What can hang from each mark
Y: C
X: C
E: C M
C: A E Y
A: C M
M: A X Y

Every row comes from one small tree of marks. The marks that hang from a mark follow it in brackets, in alphabetical order. Every link used is in the known rows. Which tree was each row made from?
Known rows
X(C(E Y)): [-3.723 -2.859 -1.076 -0.494  0.025  3.780  1.370  0.152 -2.419 -0.328
 -2.987  1.807  0.211 -0.257 -0.267  0.387]
E(C(A)): [-1.391  0.177  0.260  2.360  0.541 -1.824  0.194  2.673 -1.193  0.462
 -2.443  1.698  0.275 -0.318  2.070  0.423]
X(C(A Y)): [-3.004 -1.948 -2.604  1.163 -0.558  1.160  0.789 -0.188 -1.555  0.423
 -2.258  0.329 -0.628 -0.800 -0.512  0.060]
A(C(E) M(X Y)): [-0.818  0.327  3.124 -1.229  3.404  4.071  1.853 -0.658 -0.522  1.029
  1.359  2.403  0.907  4.137  2.479 -2.993]
C(A): [-0.805  1.022 -0.186  2.130 -0.939 -0.871 -0.344 -0.227 -0.955 -0.344
 -0.541  0.293 -0.754  0.048 -0.008  0.495]
A(C(E Y) M(X)): [-2.492  0.248  1.726 -2.263  3.336  5.207  1.020 -0.580 -1.044  1.138
  0.220  1.459  1.899  3.354 -0.377 -2.468]
X(C(E(M) Y)): [-4.401 -3.745 -1.228 -0.794 -0.341  4.454  1.509  2.806 -2.379  0.535
 -4.001  1.328  0.022  0.150  0.896  1.312]
Y(C(A)): [-2.066  1.259 -0.462  2.610 -0.848  0.035 -1.318 -1.525 -1.203  0.492
  1.262 -0.261 -0.161  1.394  0.586 -0.558]
M(A X Y(C(E))): [-1.880  0.779  0.108  1.895 -0.393  5.957 -1.372 -1.966  0.352  2.847
  3.471  2.552 -0.221  3.845  5.633 -2.047]
X(C(E(M(A Y)))): [-2.853 -3.378 -0.419  1.053 -0.258  4.279  1.804  3.622 -0.966  1.247
 -3.413  2.501 -1.800  1.446  4.653  1.277]
E(C(A(M))): [-1.099  0.327  1.457  1.379  1.818 -1.991  0.907  2.875 -0.945  0.470
 -2.522  1.408 -0.091  1.356  1.278  0.302]
E(C(Y) M): [-3.091 -2.366 -0.985 -0.618  0.681  1.285  0.567  5.630 -1.055  2.174
 -3.467  0.041  1.337  1.239  2.797  0.933]
Y(C): [-1.316  0.323 -0.330  0.684  0.086  0.713 -1.049 -1.364 -0.318  0.715
  1.683 -0.467  0.507  1.424  0.581 -1.031]
Y(C(A E)): [-3.472  1.160  0.830  2.885 -1.072  1.891 -1.071 -1.403 -2.924 -0.599
  0.034  1.483 -0.051  1.862  0.865  0.260]
C(A E(M(X)) Y): [-4.462  0.002 -0.395  0.939 -1.810  4.975 -0.674  1.194 -2.605  1.042
 -1.251  1.567  0.550  1.401  1.261  1.073]
Y(C(A(M(X)) E)): [-2.805  1.865  1.917  1.515  0.325  2.994 -0.982 -2.254 -1.679  0.465
  1.863  1.969  0.200  2.826  0.451 -0.983]

Which tree is each row?
[-1.463 -0.329 -1.174  1.166 -0.607  4.494 -1.279  1.401  1.690  4.390
  2.803  0.270 -0.505  3.587  6.229 -1.328]
E(M(A X Y(C)))
[-3.209 -0.400  1.233  2.361 -1.736  2.275  0.745  2.276 -2.988 -0.348
 -2.205  1.812 -1.188  2.698  3.508  1.801]
C(A E(M(Y)))
[-2.015 -0.631 -1.705 -0.512  0.853  5.274 -0.495  3.294  1.482  4.167
 -0.039 -0.105  0.589  2.006  3.429 -1.219]
E(M(A(C(Y)) X))
[-0.740 -1.109 -1.208  1.632 -0.307  1.708  0.679 -1.649  0.300  1.874
  1.571  2.079 -0.709 -0.537  2.940 -1.836]
M(X(C(A)) Y)
[-1.525 -1.794 -2.345 -1.118  0.324  3.453  0.142 -1.277  0.635  2.097
  0.792  1.081  0.937 -1.680 -0.019 -1.700]
M(X(C(Y)))
[-0.088 -1.589 -1.851  1.026  0.277  3.826  0.413 -0.333  2.176  3.412
  1.626  2.214 -1.283  0.527  4.920 -1.970]
M(A X(C) Y)
[-2.887 -0.328 -1.023  1.681  0.261 -0.273  0.066  2.198 -1.912  0.856
 -2.673  0.830  0.888  0.705  1.393  0.206]
E(C(A Y))
[-3.115  0.246  0.188  1.183 -0.744  5.617 -1.656  1.217 -0.304  2.580
  1.051  1.663  0.174  2.415  3.646 -0.011]
Y(C(E(M(A X))))
[-1.600  1.297  2.578  1.271  0.219  2.715  0.648 -1.550 -1.643 -0.045
  0.908  2.823 -0.712  3.194  1.818 -0.525]
C(A(M(X Y)) E)
[-2.940 -3.253  0.050 -0.135 -0.197  3.003  1.581  3.165 -1.682  0.053
 -3.722  2.139 -0.655 -0.842  1.446  1.610]
X(C(E(M)))
[ 0.585  0.524 -0.814  1.058 -0.169  3.496 -0.608 -0.780  2.213  3.152
  2.970  1.417 -0.765  2.089  4.901 -1.880]
M(A X Y)
[-2.791 -1.879 -1.353  0.169  0.828  0.947  1.444  0.082 -1.226  0.456
 -2.284  0.078 -0.922  0.799 -1.277 -0.150]
X(C(A(M) Y))
[-1.102 -1.117  0.228 -0.307  0.892  1.359 -0.050  4.857  0.780  3.031
 -0.919  1.675  1.507 -0.622  3.919 -0.097]
E(C M(X))
[-2.595 -1.369 -1.846  0.018  0.519  4.125 -0.726  5.482  1.083  4.656
 -1.654  1.175  1.039  1.380  4.939 -0.039]
E(C(Y) M(A X))
[-2.026 -1.015  0.010  1.870 -0.525  3.482  0.965 -1.596 -1.283  0.854
  0.412  3.616 -0.527 -0.112  3.289 -1.126]
M(X(C(A E)) Y)
[-2.925 -2.978 -0.496  0.723 -0.307  4.035  1.251  4.012 -0.867  0.934
 -4.010  2.383 -1.604 -0.005  2.824  1.766]
X(C(E(M(A))))
[-1.576 -2.072 -1.317  1.097 -0.824  2.268  0.814  1.645  0.284  2.607
  0.110  1.304 -0.741 -0.012  4.057 -0.511]
E(M(X(C(A)) Y))
[-2.171 -1.562  0.397 -2.014  1.732  4.493  1.171 -0.875 -0.418  1.060
 -0.225  2.048  0.492  0.834 -0.674 -1.133]
A(M(X(C(E Y))))
[-3.732 -0.688 -0.816 -0.273 -1.047  7.131 -0.871  2.351 -0.741  2.448
 -1.053  1.533  0.403  2.246  2.802  0.784]
C(E(M(A X)) Y)
[-1.468 -2.330  0.349  0.349  0.845  0.028  1.382  5.534 -0.488  2.064
 -2.317  0.977  0.394  2.016  5.597  0.492]
E(C M(Y))
[-1.509 -1.980 -0.270  1.412  0.693  1.392  0.859  6.542  0.526  3.235
 -2.804  1.284 -0.790  3.048  7.316  0.662]
E(C M(A Y))
[-1.488  0.105  3.145 -1.169  3.447  2.264  1.987  1.114 -1.474 -0.639
 -1.720  1.392  0.457  3.204 -0.185 -0.971]
A(C(E) M)
